Each row was made from one walk, in order. Every step used is in the known rows, and no mark comes twice. Write each row's walk.
In the rows, zero is written as 128.
Known rows
P/R/U/W/Y: [178 139 148 126 150 150 111 144 186 110 192  76  82 134  93 108 164 160
 185  91 116 165 160 147 208 157 225 173]
R/N: [144 149 104 107 100 145 145 131 116 125 150 115 175 111 126 114 135 121
 136 134 131 108 160 126 110 137 148 156]
N/P/W: [158 108 134  82 144 134 115 104  92 139 139 116 124 156 129 158 126 112
 170 155 171 126 160 138 154 105  63 132]
N/P/Y/R/U/W: [194 101 160  48 129 130 111 172 171  99 150 103  67 141 155 112 151 132
 185 144 109 167 148 151 147 130 153 157]
R/N/P/U/W: [187 146 122  37 109 140 129 142 114 121 166 135 152 139 106 118 149 118
 185 178 136 137 156 149 122 154 135 196]
R/N/P/U: [184 148 106  56  92 169 127 127 122 111 173 120 149 133 100 126 155 109
 180 181 144 118 150 130 106 137 143 176]
R/U/N/P: [199 119 155  76 109 170 137 118 170 109 137 102 115 146 138 109 165 132
 155 126 132 108 133 169 140 146 104 176]
P/W/Y/R/U: [170 126 119 133 138 140 110 119 168  94 186  74  79 161 160 159 143 126
 191  92 133 179 173 160 211 107 188 126]
W/P: [137 138 126 125 150 146 119 116 133 110 153 112 102 116 145 145 130 130
 138 153 155 125 126 142 148 160 164 144]
Y/R/U/W: [159 124 145  98 119 111 129 155 174  99 148 112 103 151 166 112 147 140
 143 115  70 191 139 175 167 135 189 147]
U/N/P/W/Y/R: [186  80 141  71 140 164 103 103 125 111 142  98  48 162 166 167 122 106
 194 121 191 128 160 186 184 115  69 146]
U/W/N/P: [142 106 164  86 130 126 127 129 105 135 100 114  99 149 130 132 122 156
 129 164 183 147 130 148 126 182  65 165]
N/P/U/W/Y/R: [171  98 129  73 136 132  90 143 145  88 156 117  46 153 128 156 130 127
 195 162 144 176 123 173 166 156 147 159]
N/P/W/Y/R/U: [183 102 119 104 135 154  98 113 152  86 179  63  71 163 154 166 144 128
 201 132 154 161 171 164 197 119 146 137]
Y/R: [130 111 124 114 111 131 116 136 142 104 129 120  90 139 164 131 124 119
 127 134 105 153 120 147 132 114 152 115]
W/Y/R/N/P: [161  96  86  95  96 168 109 134 116  81 155  75 106 111 142 142 123 126
 158 162 160 107 153 150 122 159 141 160]
R/U/N/P/Y: [217 119 170  56 123 179 132 138 184 119 147 109  88 132 132 105 166 121
 190 115 151 104 146 139 131 129 109 174]
W/P/U/Y: [172 170 113  84 148 171 128 127 161 102 168 130  62 122 116 144 129 121
 164 143 126 158 138 170 204 157 186 137]
R/P: [148 105 141 106 106 172 143 127 150 113 137 128 120 111 166 138 163 111
 140 158 119 102 118 152 125 137 133 157]
P/Y/R/U/W/N: [170 129 175  83 121 132 128 166 192 110 144  95  51 150 169 110 148 145
 168 105 128 207 148 140 156 145 182 158]
U/W/P/Y/N: [179 144 134  63 161 124 117 150 137 129 160 141 122 111 169 120 151 104
 174 151 188 139 162 121 139 176 172 176]
W/P/N: [169 119 126 112 137 164 128 121 134 124 155 108  93 108 160 151 140  98
 160 166 172 115 140 137 169 155 166 158]
U/Y/N/P: [178 114  92  64 102 154 133 132 116 119 107 125 141 123 138 117 134 115
 119 161 150 107 153 152 144 162  82 135]
N/P/Y/R/U: [191 102 142  68 111 160 108 154 180  86 158  88  65 136 153 118 154 124
 181 145 116 149 138 129 131 113 159 139]

Which walk is each row?
[157  90 156  70 112 162 104 142 143 105 117  92  27 140 158 138 127 129
 157 158 185 151 127 120 105 133 101 135] -> W/N/P/Y/R
[173 101 153  74 118 160 128 114 127 128 111 129 106 139 137 124 134 120
 143 142 160  93 123 160 120 140  57 160] -> U/N/P
[133  99 123 126 146 111 107 150 137 104 134 114  71 132 152 143 111 139
 150 116 134 166 133 167 170 157 154 139] -> U/W/Y/R
[154 142 143 103 146 176 103 116 155 107 187  92  68 120 120 127 149 130
 158 149 142 136 137 133 169 140 211 150] -> W/P/R
[182 135 117  57 123 166 124 135 138 111 132 132  79 137  94 132 128 120
 161 156 122 142 132 163 169 137 107 131] -> N/P/U/Y
[154 137 138 103 165 154 114 139 148 119 163 116  78 101 138 142 132 119
 173 142 173 123 141 114 142 145 169 144] -> W/P/Y
[166 108 108  80 100 138 116 118 112 117 126 122 161 137 147 124 155 107
 131 179 169 105 135 121  94 155  96 151] -> Y/N/P
[145 131  99  92  82 148 134 141 128 102 149 111 137 121 163 116 132 113
 135 138 106 134 154 145 113 122 174 143] -> Y/R/N
[174 105 122  99 105 197 114 130 193  71 178 113  43 126 172 165 170 101
 196 157 121 147 112 172 160 136 204 156] -> W/Y/R/P/U
[190 171  85  45 103 192 133 139 163  78 187 111  72 115 152 133 135 108
 170 153 105 165 163 188 186 150 231 154] -> W/P/U/Y/R/N
[186 122  87  72  92 180 103 132 141  74 186  89  89 130 125 149 144 114
 197 169 152 136 147 150 131 149 177 168] -> W/Y/R/N/P/U
[152 127  92 143 123 136 116 121 132 115 147 113 149 121 141 136 148 118
 144 124 180 113 146 115 132 168 148 146] -> W/Y/N
[168 134 119  89 120 135 123 144 143 136 142 140 145 117 150 111 157  96
 160 127 166 119 156  86 103 126 145 142] -> P/Y/N
[199  91 138  92 110 180 111 124 187  74 151  73  53 145 161 133 153 138
 172 114 141 127 130 189 167 157 138 165] -> W/Y/R/U/N/P
[156 126 127 119 100 140 126 138 183  85 155  96 100 147 165 118 152 132
 139 117  76 172 131 155 152 117 199 129] -> Y/R/U
[162 153 119  84  97 178 130 135 136 124 182  95 140 114 101  97 155 119
 158 129 116 118 172 116 129 119 196 164] -> P/R/N
[189 136 108  59  96 150 111 116 138 109 153 139 145 156 130 129 173  95
 170 187 162 134 132 124 106 142 133 159] -> Y/N/P/U
[138 107 147 105 113 154 123 114 117 122 108  95  93 143 128 140 127 149
 125 166 188 129 120 129 112 164  74 148] -> W/N/P
[159 144 148 112 136 108 139 145 162 123 148 119 141 141 131 110 151 148
 147 112  94 164 145 153 164 151 167 160] -> R/U/W
[176 145 117  85 141 151 113 132 148 119 168 124 119 107 166 129 158  97
 171 153 195 119 155 103 122 158 182 161] -> W/P/Y/N
[166 126 130  76 118 151 110 120 137 112 151 130 101 152 104 139 148 117
 174 173 141 140 118 134 124 129 121 147] -> N/P/U
[153 128 163 105 108 124 135 145 179 100 135  91  76 165 175 113 148 158
 130 116 111 208 136 170 163 159 180 158] -> Y/R/U/W/N
[169 150 116 114 124 152 150 144 171 111 136 105 113 125 120 109 138 146
 128  96  81 146 153 163 194 141 162 125] -> R/U/Y
[191  82 162  34 118 172 114 145 154 112 120 127  41 133 169 117 134  99
 176 134 154 114 132 152 117 110  85 149] -> U/N/P/Y/R
[196 115 113  99 125 128 112 135 149 101 158  92 151 138 138 124 169 141
 169 147 169 133 158 147 153 202 147 187] -> R/U/W/Y/N/P
